What can hang from each mark:
k_176: k_298 k_308
k_196: k_958
k_298: k_176
k_958: k_196 k_745
k_197: k_958
k_745: k_176 k_229 k_298 k_511 k_958

Known rows, with every way that one mark hangs from another:
{k_176 k_308}: 1.415, -1.261, 0.960, 0.426, -0.448, 0.934, 0.409, -1.288, 0.235, -1.261, 1.876, -0.563, 2.116, -0.267, -0.402, 0.849, -0.439, -0.589, -1.023
{k_196 {k_958 {k_745 k_176 k_229 k_298}}}: 3.440, -2.722, -0.742, 2.950, -0.013, -1.521, 0.894, 1.169, 0.760, -0.478, 3.841, -0.428, -1.028, -0.024, -0.946, -2.084, -1.506, -2.804, 3.289
{k_745 k_511}: -0.621, -1.184, -1.293, 3.086, -1.205, 1.238, 0.831, -1.284, 0.590, -0.401, 1.891, -1.010, 0.493, -0.328, -1.106, 0.663, -0.561, -2.027, -0.891
{k_958 k_196}: 1.289, 0.340, -1.705, 0.169, -0.519, 2.290, 1.984, -1.118, -0.909, 1.082, 1.592, -2.876, -0.036, -0.562, -0.677, 0.449, 0.068, 0.053, -0.516
{k_745 k_176 k_229 k_511}: 2.820, 0.377, -1.958, 5.166, -0.623, -0.248, -0.264, 0.778, 1.514, -0.517, 2.115, -0.499, -1.214, -0.151, -1.146, 1.467, -1.084, -4.212, 1.566
{k_197 {k_958 {k_745 k_176 k_229 k_511}}}: -1.709, -0.203, -2.796, 5.689, -1.346, 0.031, -1.239, -2.966, -1.213, -0.377, 3.022, -0.623, -0.858, -1.424, -1.950, 1.794, -0.994, -4.802, 2.538
{k_745 k_229 k_511}: 1.532, -0.698, -1.652, 2.834, -0.722, 0.978, 0.787, -0.373, 1.087, 1.014, 2.495, -1.158, -0.361, -0.043, -0.791, 0.480, -0.689, -2.819, 0.090
{k_197 {k_958 k_745}}: -3.711, -1.851, -1.591, 1.500, -1.641, 1.303, -0.095, -4.593, -2.556, 0.237, 1.907, -1.143, 1.062, -1.265, -1.717, 0.059, -0.268, -1.126, 1.078
{k_958 {k_745 k_298}}: 0.017, -2.847, -0.750, 1.649, -0.843, 1.278, 1.896, -1.930, -1.394, -0.030, 2.259, -1.927, 0.932, -0.196, -1.123, -1.383, -1.302, -0.415, 0.998
{k_745 k_229}: 2.996, -0.806, -1.474, 0.735, -0.489, 0.706, 0.874, 0.160, 0.692, 1.335, 1.727, -1.062, -0.172, 0.148, -0.534, -0.575, -0.532, -1.328, 0.635
{k_196 k_958}: 0.761, -2.518, -0.109, 0.040, -0.704, -0.352, 0.954, 0.068, 1.461, -0.413, 2.448, 0.095, 0.526, 0.031, -0.538, -1.435, -0.013, -0.918, -0.057
{k_958 {k_745 {k_298 k_176} k_511}}: -1.912, -3.202, -0.924, 4.521, -0.876, 2.408, 0.551, -2.073, -0.896, -0.236, 2.849, -1.368, 0.099, 0.622, -1.446, -0.689, -2.235, -2.266, -1.553
{k_958 k_196 k_745}: -0.716, -0.822, -1.913, 0.005, 0.027, 3.025, 1.909, -3.575, -2.609, 1.030, 2.795, -2.916, -0.340, -0.927, -0.700, 0.234, -0.149, -0.477, -0.429
{k_745 {k_958 k_196}}: -0.146, 0.967, -1.238, 0.511, -1.306, 1.718, 1.821, -1.281, -3.117, 0.332, 0.109, -3.509, 0.381, -0.759, -1.303, 0.520, 0.009, 0.030, 0.659
{k_196 {k_958 k_745}}: -1.097, -3.927, -0.267, 0.031, -0.340, 0.476, 1.085, -2.601, -0.270, -0.479, 3.616, -0.068, 0.023, -0.539, -0.480, -1.734, -0.258, -1.334, 0.116
{k_745 k_229 k_958}: 1.600, -0.194, -0.845, 1.298, -1.175, 0.027, 0.543, 0.134, -1.284, 0.501, 0.280, -1.803, 0.275, -0.133, -1.287, -0.590, -0.630, -1.254, 1.701
{k_176 k_298 k_308}: 1.488, -1.918, 0.705, 1.034, -1.878, 0.879, 0.075, -0.758, 1.105, -2.507, 1.224, -1.443, 2.439, -0.682, 0.539, 0.842, 0.182, -0.382, -0.502
{k_958 k_196 {k_745 k_511}}: -1.759, -0.585, -2.042, 2.481, -0.232, 3.628, 1.918, -4.056, -2.026, 0.604, 3.565, -2.979, -0.753, -1.022, -0.861, 1.191, -0.365, -1.964, -1.022
{k_745 k_176 k_229}: 3.656, -0.198, -1.821, 2.983, -0.391, -0.611, -0.360, 1.154, 1.246, -0.261, 1.466, -0.365, -0.921, -0.234, -0.996, 0.285, -0.901, -2.536, 2.162
{k_958 {k_745 k_176 k_229 k_298}}: 3.258, -1.544, -1.833, 3.781, -0.363, -0.114, 0.639, 0.549, -0.598, 0.129, 2.627, -1.350, -0.706, -0.118, -1.247, -0.730, -1.833, -2.391, 3.182
{k_958 {k_745 k_176 k_298}}: 0.807, -2.093, -1.280, 3.799, -0.984, 0.196, 0.708, -0.666, -1.034, -1.099, 1.936, -1.375, 0.206, -0.441, -1.551, -0.673, -1.596, -1.594, 2.523
{k_958 {k_745 {k_176 k_308} k_229 k_298}}: 3.854, -1.532, 0.228, 3.533, 0.295, -0.423, 0.393, -0.185, -0.417, -1.056, 3.365, -1.148, 0.647, -0.273, -0.795, 0.093, -1.947, -2.417, 2.206

Rows:
1.774, -0.170, -2.322, -0.057, 0.561, 2.751, 2.082, -2.609, -2.159, 2.350, 3.509, -3.061, -1.238, -0.673, -0.344, -0.134, -0.353, -1.089, 0.266 -> {k_958 k_196 {k_745 k_229}}
0.537, -4.223, 0.341, 0.835, -0.570, -0.373, 2.043, -0.858, -0.421, -0.253, 3.553, -0.936, 0.747, -0.005, -0.708, -2.608, -0.953, -0.648, 1.072 -> {k_196 {k_958 {k_745 k_298}}}
0.139, -2.947, -0.906, 2.263, 0.037, 0.602, 0.950, -1.908, 0.635, 0.376, 5.049, -0.361, -1.123, -0.343, -0.414, -0.966, -0.531, -3.668, 0.049 -> {k_196 {k_958 {k_745 k_229 k_511}}}
-2.742, -1.305, -2.180, 3.530, -1.649, -0.079, -1.230, -3.151, -2.059, -1.314, 1.652, -0.381, 0.423, -1.572, -2.126, 1.083, -0.647, -2.401, 2.619 -> {k_197 {k_958 {k_745 k_176}}}
4.119, -1.108, 0.843, 3.538, -0.899, -0.864, 0.228, 1.552, 0.639, -2.188, 1.470, -0.717, 1.874, 0.069, -1.123, 0.864, -1.570, -1.406, 1.355 -> {k_745 {k_176 k_308} k_298}
-1.234, 1.351, -1.422, 2.895, -1.504, 1.732, 1.710, -1.730, -2.505, 0.014, 0.854, -3.733, 0.169, -0.792, -1.525, 1.305, -0.197, -1.721, -0.015 -> {k_745 k_511 {k_958 k_196}}
0.798, -1.259, -1.620, 1.004, -0.326, 2.503, 3.016, -2.022, -2.676, 1.102, 2.766, -3.981, 0.208, -0.416, -0.956, -0.615, -0.900, 0.038, 0.602 -> {k_958 k_196 {k_745 k_298}}
1.868, -3.980, 0.048, 1.454, 0.191, 0.507, 0.705, 0.217, 0.404, 0.734, 4.049, -0.468, -0.899, 1.063, -0.541, -3.282, -1.817, -2.030, -0.028 -> {k_196 {k_958 {k_745 k_229 {k_298 k_176}}}}
5.222, -0.440, -1.504, 4.003, -0.760, -1.302, 0.747, 3.059, 1.233, 0.111, 1.422, -1.287, -0.295, 0.339, -1.279, -0.406, -1.641, -1.906, 3.136 -> {k_745 k_176 k_229 k_298}
-0.327, -1.648, 0.195, 2.871, -1.862, 0.663, 0.427, 0.840, -1.662, -0.857, -0.699, -2.132, 1.227, 0.791, -1.950, -1.687, -1.849, -0.502, 0.047 -> {k_745 {k_298 k_176} k_958}
3.049, 1.715, -2.179, 3.376, -2.150, -0.195, 0.134, 1.510, -0.918, -0.863, -0.255, -3.637, -0.936, -1.171, -0.499, 1.194, -0.050, -2.156, 3.451 -> {k_745 {k_176 k_298} k_229 {k_958 k_196}}
-2.777, -0.321, -2.497, 0.727, -1.110, 2.475, 1.116, -4.828, -3.642, 1.440, 2.383, -2.975, 0.445, -1.589, -1.510, 0.851, 0.083, -0.629, 0.710 -> {k_197 {k_958 k_196 k_745}}
-1.009, -1.646, -1.531, 3.987, -0.395, 3.610, 1.709, -2.524, -2.216, 0.671, 3.405, -3.167, -0.659, 0.341, -1.310, 0.090, -1.802, -1.958, -1.946 -> {k_958 k_196 {k_745 {k_298 k_176} k_511}}
-2.484, -0.401, -2.432, 3.821, -1.751, 2.093, 2.022, -3.843, -3.489, 1.050, 3.039, -4.000, 0.819, -1.190, -1.905, 0.917, -0.863, -1.777, 0.765 -> {k_197 {k_958 k_196 {k_745 k_298 k_511}}}
1.293, 0.834, -3.289, 4.515, 0.256, 1.806, 0.804, -1.851, -1.311, 0.481, 4.041, -2.459, -2.331, -1.033, -0.962, 1.929, -0.922, -4.229, 1.161 -> {k_958 k_196 {k_745 k_176 k_229 k_511}}
2.682, 0.555, -1.105, 6.504, -1.766, -1.773, 0.512, 2.476, -0.397, -0.807, 0.562, -1.923, -0.301, 0.046, -2.133, 0.294, -1.900, -3.603, 3.420 -> {k_745 k_176 k_229 k_298 k_511 k_958}
-0.068, 1.985, -1.921, 5.208, -1.527, 0.613, 0.519, -0.416, -2.153, -1.545, 0.526, -2.961, -0.623, -1.088, -1.966, 2.357, -0.616, -3.111, 1.602 -> {k_745 k_176 k_511 {k_958 k_196}}
0.865, 1.022, -1.713, 3.475, -2.798, 0.305, 0.048, 0.685, -1.711, -2.189, -0.990, -3.683, -0.017, -1.354, -0.871, 1.335, 0.214, -1.400, 2.674 -> {k_745 {k_176 k_298} {k_958 k_196}}
-0.555, -0.172, -2.841, 5.324, -1.802, 1.973, 0.273, -2.339, -0.833, -2.014, 2.626, -2.968, -1.158, -1.802, -0.333, 2.326, -0.043, -3.429, 1.177 -> {k_958 k_196 {k_745 {k_176 k_298} k_511}}
-0.202, -4.457, 0.395, 1.511, -0.475, 0.803, 0.648, -0.642, -0.308, -0.434, 3.256, -0.283, 0.116, 0.922, -0.895, -3.179, -1.618, -1.172, -0.673 -> {k_196 {k_958 {k_745 {k_298 k_176}}}}
0.754, 1.788, -1.632, 2.928, -1.261, 0.317, 0.551, 0.129, -2.417, -1.024, -0.129, -2.858, -0.462, -0.959, -1.704, 1.342, -0.355, -1.358, 2.135 -> {k_745 k_176 {k_958 k_196}}
0.815, 1.757, -1.950, 2.696, -0.969, 1.451, 1.739, -0.809, -2.046, 1.293, 1.605, -3.840, -0.853, -0.635, -1.180, 1.067, -0.457, -2.426, 0.448 -> {k_745 k_229 k_511 {k_958 k_196}}
-3.345, -2.043, -1.684, 4.401, -2.187, 1.034, 0.928, -3.264, -2.204, -0.090, 2.479, -2.110, 1.488, -0.906, -2.117, 0.214, -1.292, -2.163, 1.103 -> {k_197 {k_958 {k_745 k_298 k_511}}}
3.256, 1.177, 0.620, 3.490, -1.175, -0.376, 1.241, 1.436, -2.619, -2.073, 0.344, -3.357, 1.551, -0.512, -1.522, 1.455, -1.267, -0.796, 2.070 -> {k_745 {k_176 k_308} k_298 {k_958 k_196}}
2.828, 0.450, -1.068, 1.976, -0.970, 1.611, 1.452, 1.474, -2.388, 1.577, 0.444, -4.002, -0.545, 0.901, -1.375, -1.249, -1.645, -0.668, 0.119 -> {k_745 k_229 {k_298 k_176} {k_958 k_196}}
0.492, -1.909, 0.209, 2.638, -0.078, 0.669, -0.735, -2.699, -0.949, -2.544, 2.710, -0.047, 0.845, -0.847, -0.894, 1.466, -0.976, -2.160, 0.793 -> {k_958 {k_745 {k_176 k_308}}}
-0.993, -3.331, -0.537, 2.377, -0.641, 2.278, 0.596, -1.833, -1.510, 0.151, 2.031, -1.313, 0.345, 0.724, -1.279, -1.732, -1.938, -0.703, -0.808 -> {k_958 {k_745 {k_298 k_176}}}
-0.210, -2.879, -0.615, 2.158, -0.203, -0.570, -0.082, -1.542, 0.275, -2.042, 3.453, 0.602, -0.733, -0.675, -0.947, -0.918, -0.591, -2.617, 1.756 -> {k_196 {k_958 {k_745 k_176}}}
1.172, -0.004, -2.637, 1.429, -0.808, 1.392, 1.993, -1.998, -3.449, 2.970, 3.045, -3.980, 0.245, -0.788, -1.376, -0.320, -0.866, -0.882, 1.986 -> {k_197 {k_958 k_196 {k_745 k_229 k_298}}}
-0.073, -1.504, 1.841, 4.835, -1.582, 0.656, -0.049, -0.027, -1.263, -2.327, 0.728, -1.725, 2.090, 0.775, -1.768, 0.372, -2.137, -1.933, -1.615 -> {k_745 {k_298 {k_176 k_308}} k_511 k_958}
2.571, -0.021, -3.033, 3.046, -1.029, 1.502, 0.347, -0.680, -0.792, -0.336, 2.630, -3.046, -1.758, -1.525, 0.125, 1.080, -0.151, -2.515, 2.388 -> {k_958 k_196 {k_745 {k_176 k_298} k_229}}
